Known rows, with every way that one mark hangs from another
feli[gizo[goto tasopar[rigu[zozem]]]]: [-0.73  0.63  4.87  1.94  0.27 -0.37  1.49  0.71  0.19  1.94 -0.04  0.16
  4.74 -0.50 -0.65 -1.69  0.30 -0.08  3.04 -2.54  3.26 -0.62]
zozem[feli rigu[goto tasopar]]: [ 0.23 -0.51 -0.63  0.06  1.49 -2.32  0.38 -0.17  1.63  1.91 -0.49  1.38
  2.59 -0.69  0.92 -0.13 -2.18  1.00  2.54 -0.34  0.15 -0.39]
feli[gizo rigu]: [-0.06  1.29  0.49  0.20 -0.18  0.02  1.49 -0.07 -0.19 -1.30  0.20  1.58
  0.86  0.30  1.04 -2.47  0.16 -0.89  4.22 -0.17  0.62  0.02]
goto[gizo[feli rigu[tasopar]]]: [-0.13 -0.88 -0.77  1.95  0.57 -0.11  0.01 -0.47  0.43  2.86 -0.11  6.89
  1.62 -0.64  0.28 -0.66 -1.83  0.11  0.03 -0.08 -1.94  0.21]
goto[gizo]: [ 0.04 -0.04  0.40  0.25  0.18  0.10  0.25 -0.43  0.09  0.45 -0.16 -0.79
  0.26 -0.26 -0.44 -0.21 -0.09 -0.46 -0.81  0.09 -0.75 -0.18]
tasopar[goto[gizo] rigu]: [ 0.20  0.13  0.52  0.16  0.90  0.10  2.36  1.19  0.31  0.73 -0.20  0.24
  0.48 -0.21 -2.75 -0.24 -0.29 -2.56  0.91 -1.68 -0.86 -0.79]
goto[gizo[tasopar[rigu[zozem[feli]]]]]: [-0.23  0.18  2.73  1.52  1.52 -0.63  0.70  0.18  0.99  2.61 -0.42  2.57
  4.11 -0.36 -1.76 -0.60 -2.15  0.19  0.63 -2.78 -0.49 -0.98]
tasopar[goto[gizo[feli]] rigu[zozem]]: [ 0.00  0.18  0.67  0.96  1.20  0.14  2.54  1.36  0.37  2.36 -0.62  3.15
  3.99 -0.47 -1.98 -0.48 -1.65 -2.96  0.81 -1.13 -0.92 -0.95]
tasopar[goto[gizo[feli[rigu]]]]: [ 0.32  0.85  0.01  0.96  0.90  0.01  3.82  0.44 -0.01  0.62 -0.17  2.94
  0.82 -0.42 -0.23 -1.55 -1.56 -2.13  1.91  0.15 -1.40 -0.43]
goto[gizo[tasopar[rigu]]]: [-0.42 -0.13  2.35  1.30  0.54 -0.03 -0.33  0.22  0.28  1.50  0.08  1.41
  0.58 -0.14 -2.07 -0.51 -0.19  0.42  0.50 -3.15 -0.79 -0.45]
goto[gizo[feli rigu]]: [-0.12 -0.12 -0.63  1.95  0.64 -0.08  0.07 -0.46  0.17  1.94  0.15  6.20
  0.38 -0.95 -0.30 -0.74 -1.70 -1.04 -0.07  0.58 -2.18 -0.10]
goto[gizo[feli tasopar[rigu[zozem]]]]: [-0.61  0.05  2.65  2.16  0.84 -0.04 -0.23  0.28  0.35  3.16 -0.34  4.40
  4.08 -0.45 -1.29 -0.71 -1.52  0.08  0.39 -2.49 -0.87 -0.55]
rigu[goto zozem[feli]]: [ 0.16  0.36  0.42  0.05  0.86 -2.21  2.31  0.15  0.69  2.03 -0.78 -1.21
  4.87 -0.85  0.80 -0.12 -1.81 -0.26  0.33  0.43  1.26 -0.46]
gizo[feli rigu[goto] tasopar]: [-0.38  0.04  1.05  2.51  0.46 -2.08  1.00  0.02  0.12  3.25  0.21  5.01
  1.84 -1.23  0.70 -0.70 -1.58  1.40  0.79 -0.91 -0.51  0.16]
zozem[feli rigu[goto[gizo] tasopar]]: [ 0.24 -0.52 -0.21  0.35  1.73 -2.33  0.62 -0.68  1.74  2.33 -0.60  0.47
  2.77 -0.95  0.49 -0.37 -2.21  0.47  1.74 -0.25 -0.58 -0.60]
feli[gizo[tasopar[rigu[zozem]]]]: [-0.58  0.72  3.24  1.23  0.19 -0.16  0.03  0.85  0.21  1.22 -0.09  2.24
  4.20  0.11 -0.60 -1.55 -0.06  0.17  3.01 -2.81  1.27 -0.55]
tasopar[goto[gizo[feli]] rigu]: [ 0.12  0.13  0.02  0.93  1.25  0.00  2.50  1.23  0.24  1.38 -0.16  3.64
  0.45 -0.51 -2.58 -0.50 -1.61 -2.91  0.76 -1.30 -1.74 -0.75]
tasopar[rigu[goto[gizo] zozem[feli]]]: [-0.06  0.34  0.69  0.31  1.27 -2.08  1.99  0.27  0.94  2.66 -0.92 -0.22
  5.14 -0.96 -1.39 -0.45 -1.91 -1.73  0.90 -1.25  0.44 -0.80]
rigu[tasopar]: [-0.01 -0.76 -0.10 -0.04 -0.01 -0.02 -0.07  0.03  0.26  0.95 -0.23  0.78
  1.20  0.32  0.62  0.05 -0.04  1.16  0.18 -0.60  0.25  0.23]
tasopar[rigu]: [-0.23 -0.01 -0.17  0.05  0.22  0.10 -0.53  0.64  0.19  0.22  0.01  1.94
 -0.01  0.00 -1.77 -0.13 -0.07 -1.02  1.42 -1.64 -0.15 -0.18]
feli[gizo[tasopar] rigu]: [-0.29  1.27  2.69  1.21 -0.07 -0.21  1.41 -0.10 -0.20 -0.48  0.30  1.93
  1.11  0.29  1.15 -2.62  0.03  1.02  4.12 -1.66  0.79 -0.05]
gizo[rigu[goto] tasopar]: [-0.35 -0.03  1.44  1.65  0.12 -1.93  0.91 -0.01  0.14  2.57  0.25  1.60
  1.84 -0.98  0.46 -0.49 -0.29  1.59  0.94 -1.30  0.49  0.16]
goto[gizo[feli rigu tasopar]]: [-0.39 -0.18  1.53  2.99  0.77 -0.29  0.00 -0.58  0.17  2.76  0.37  6.52
  0.69 -0.80 -0.20 -0.89 -1.85  0.92 -0.23 -0.93 -2.13 -0.09]
zozem[rigu[goto]]: [-0.07  0.10 -0.30 -0.05  0.65 -1.75 -0.58 -0.12  0.77  0.94 -0.11 -1.01
  1.37 -0.82  0.42 -0.10 -0.16 -0.09  2.28  0.17  0.36 -0.27]

Rows
[ 0.40  0.10 -0.06 -0.15  0.36  0.00  3.38  0.95  0.19  0.45 -0.26  1.28
  1.87  0.40  0.62 -1.03 -0.25 -0.23  3.03 -0.85  0.45 -0.05] -> feli[rigu[tasopar[goto]]]
[-0.42 -0.10  3.25  2.53  0.48 -0.54  1.49 -0.13  0.11  2.17  0.37  1.75
  0.82 -0.89  0.37 -0.53 -1.06  1.45 -0.29 -0.77  1.15 -0.08] -> gizo[feli goto tasopar]
[-0.32  0.68  3.80  2.02  1.37 -1.19  2.58  0.57  0.79  1.00  0.33  2.13
  1.21 -0.67 -1.37 -1.77 -1.68  0.03  3.05 -2.66  1.91 -0.81] -> zozem[feli[gizo[goto tasopar[rigu]]]]
[-0.31 -0.87  0.36  2.36  0.42 -0.51  1.24 -0.08  0.32  3.18  0.13  5.96
  1.84 -1.03  0.76 -0.61 -1.43  0.41  0.81  0.22  0.69  0.36] -> gizo[feli goto rigu[tasopar]]
[ 0.27  0.94 -0.38  0.01  0.72 -2.28  3.09 -0.14  0.49  0.52 -0.28  0.39
  1.68 -0.58  0.78 -1.30 -1.83 -0.43  2.87  0.04  0.61 -0.15] -> zozem[feli[rigu[goto]]]
[-0.12  0.77  2.75  0.95  0.82 -0.30  2.68  1.71  0.19  0.19  0.20  1.72
  1.01  0.14 -1.65 -1.49 -0.21 -0.79  3.28 -3.20  0.38 -0.79] -> feli[gizo[tasopar[goto rigu]]]
[ 0.28 -0.62 -0.32 -0.04  1.13 -0.10  0.77  0.86  1.10  0.94 -0.26  1.33
  1.50  0.05  0.08 -0.02 -0.54  0.01  2.58 -0.60 -0.35 -0.60] -> zozem[rigu[tasopar[goto]]]
[ 0.31  0.11 -0.57  1.81  1.14 -0.16  2.79  0.58  0.16  2.03  0.01  5.37
  0.67 -0.90 -0.88 -0.65 -1.94 -2.11  0.15  0.49 -2.07 -0.53] -> tasopar[goto[gizo[feli rigu]]]
[-0.13 -0.01 -0.01  0.76 -0.13 -1.91  1.58  0.11  0.20  1.84 -0.20  2.41
  3.16 -0.63  1.44 -1.55 -0.16  0.24  2.87 -0.32  1.15  0.39] -> feli[gizo[rigu[goto tasopar]]]
[-0.16 -0.03  0.46  1.22  0.22  0.00  0.05 -0.38  0.26  2.27 -0.25  2.35
  3.94 -0.66  0.02 -0.48 -0.43 -0.92  0.04  0.38 -0.47 -0.31] -> goto[gizo[rigu[zozem]]]
[-0.57  0.05  2.60  1.02  0.32  0.00 -0.59  0.79  0.25  2.10 -0.13  1.77
  3.88 -0.02 -1.07 -0.30 -0.18  0.72  1.31 -3.01  0.67 -0.44] -> gizo[tasopar[rigu[zozem]]]
[-0.06 -0.51  1.01  0.15 -0.13 -1.54  1.45 -0.24  0.39  3.27 -1.05 -2.99
  6.35 -0.53  1.25 -0.25 -0.04  0.49 -0.33 -0.29  1.29  0.04] -> rigu[goto[gizo] tasopar zozem]
[-0.04  1.51  0.51  0.00 -0.37 -1.71  2.76  0.02 -0.23 -0.45 -0.09 -0.81
  2.18 -0.35  1.45 -2.48  0.23 -0.92  4.43 -0.09  1.70  0.17] -> feli[gizo rigu[goto]]
[-0.34  0.00  1.67  1.66  0.11 -0.21  2.34 -0.03  0.26  2.88 -0.51  2.97
  5.54 -0.52  2.03 -1.56 -1.17  0.25  2.56  0.04  2.26  0.18] -> gizo[feli[rigu[tasopar zozem]] goto]
[-0.16  0.97  0.59 -0.03 -0.33 -1.47  2.11  0.09 -0.05  1.44 -0.62 -1.59
  5.22 -0.49  1.60 -1.23  0.10 -0.47  2.78  0.01  1.94  0.06] -> feli[rigu[goto zozem]]
[-0.08  0.87  0.96  0.25 -0.17 -1.43  2.37 -0.36  0.05  1.93 -0.74 -2.37
  5.48 -0.68  1.12 -1.38  0.05 -1.00  2.01  0.12  1.26 -0.12] -> feli[rigu[goto[gizo] zozem]]
[-0.24  0.70  0.62  1.03  0.00 -0.13  0.43  0.14  0.01  1.00 -0.10  3.49
  4.13 -0.36  0.90 -1.58 -0.25 -1.03  2.63  0.43  0.73 -0.26] -> feli[gizo[rigu[zozem]]]
[-0.22  0.94  3.38  0.94  0.71 -0.20  2.70  1.84  0.21  1.27 -0.15  1.37
  4.47  0.08 -1.19 -1.43 -0.20 -0.92  3.35 -2.88  1.24 -0.95] -> feli[gizo[tasopar[goto rigu[zozem]]]]
[ 0.00  0.29  3.05  1.26  1.12 -2.34  2.58 -0.47  0.88  3.18 -0.79 -1.77
  5.44 -1.00  0.50 -0.43 -1.90  1.19 -0.58 -1.01  0.61 -0.64] -> rigu[goto[gizo[tasopar]] zozem[feli]]
[ 0.09  0.14 -0.35  1.09  1.07 -0.75  0.82  0.00  0.74  1.94 -0.28  4.81
  3.70 -0.65  0.19 -0.30 -2.30 -0.50  1.00  0.45 -0.36 -0.52] -> gizo[rigu[zozem[feli]]]
[-0.03  0.02  0.16  0.33  0.73 -1.70 -0.27 -0.54  0.86  1.38 -0.31 -1.83
  1.58 -1.00  0.06 -0.34 -0.25 -0.57  1.46  0.20 -0.34 -0.44] -> zozem[rigu[goto[gizo]]]
[-0.42  0.87  2.32  1.77  0.08 -1.72  2.11  0.07 -0.06  2.92 -0.39  2.19
  5.48 -0.69  1.92 -1.65 -1.29  1.19  2.55 -1.05  1.08  0.02] -> gizo[feli[rigu[goto zozem]] tasopar]
[-0.49  0.76  2.60  0.95  0.19 -1.91  1.31  0.76  0.10  1.14  0.10  0.20
  2.10 -0.46 -0.69 -1.63  0.15  0.23  3.14 -2.99  1.35 -0.16] -> feli[gizo[tasopar[rigu[goto]]]]
[ 0.64  0.29 -0.30  0.00  1.35 -0.62  4.44  0.88  0.75  0.56 -0.36  2.84
  1.81  0.29  0.40 -1.09 -2.20 -0.23  3.09 -0.82 -0.05 -0.45] -> zozem[feli[rigu[tasopar[goto]]]]
[-0.56 -0.18  3.49  1.75  0.37 -0.39  0.84  0.54  0.25  1.79  0.34  0.37
  0.82 -0.55 -1.56 -0.35  0.11  0.64  1.32 -2.81  1.88 -0.30] -> gizo[goto tasopar[rigu]]
[-0.63  0.08  2.25  1.89  0.55 -0.10 -0.43  0.77  0.24  2.71 -0.16  5.23
  3.79 -0.28 -0.87 -0.62 -1.42  0.57  1.17 -2.63 -0.21 -0.36] -> gizo[feli tasopar[rigu[zozem]]]
[-0.01  0.14  1.29  1.79  1.08 -1.01  2.21 -0.12  0.76  2.71 -0.15  2.80
  4.17 -1.29  0.26 -0.45 -2.01 -0.74  0.96  0.80  1.65 -0.54] -> gizo[goto rigu[zozem[feli]]]
[ 0.25  0.33  2.01  1.86  1.76 -0.90  3.28  0.91  0.88  2.75 -0.18  4.34
  4.30 -0.57 -0.24 -0.37 -2.52  0.34  1.18 -1.09 -0.20 -1.00] -> gizo[rigu[zozem[feli]] tasopar[goto]]
[-0.03  0.37  0.30  0.06  1.03 -2.14  1.77  0.79  0.81  2.26 -0.69  0.71
  4.75 -0.85 -0.94 -0.21 -1.85 -1.26  1.74 -1.28  1.06 -0.64] -> tasopar[rigu[goto zozem[feli]]]
[ 0.11  0.86  2.19  1.35  1.04 -2.32  3.25 -0.66  0.68  1.74 -0.30 -0.10
  2.29 -0.76  0.48 -1.59 -1.98  1.06  1.92 -1.43 -0.05 -0.34] -> zozem[feli[rigu[goto[gizo[tasopar]]]]]
[ 0.15  0.15 -0.42  0.93  0.88 -2.50  2.59  0.00  0.81  1.93 -0.27  3.88
  3.15 -0.77  1.32 -1.64 -2.09  0.22  2.98 -0.18  0.59 -0.03] -> zozem[feli[gizo[rigu[goto tasopar]]]]
[-0.07 -0.53  0.54 -0.17 -0.33 -1.56  1.20  0.28  0.26  2.81 -0.92 -2.05
  6.08 -0.40  1.71 -0.04  0.08  0.96  0.41 -0.26  1.98  0.22] -> rigu[goto tasopar zozem]
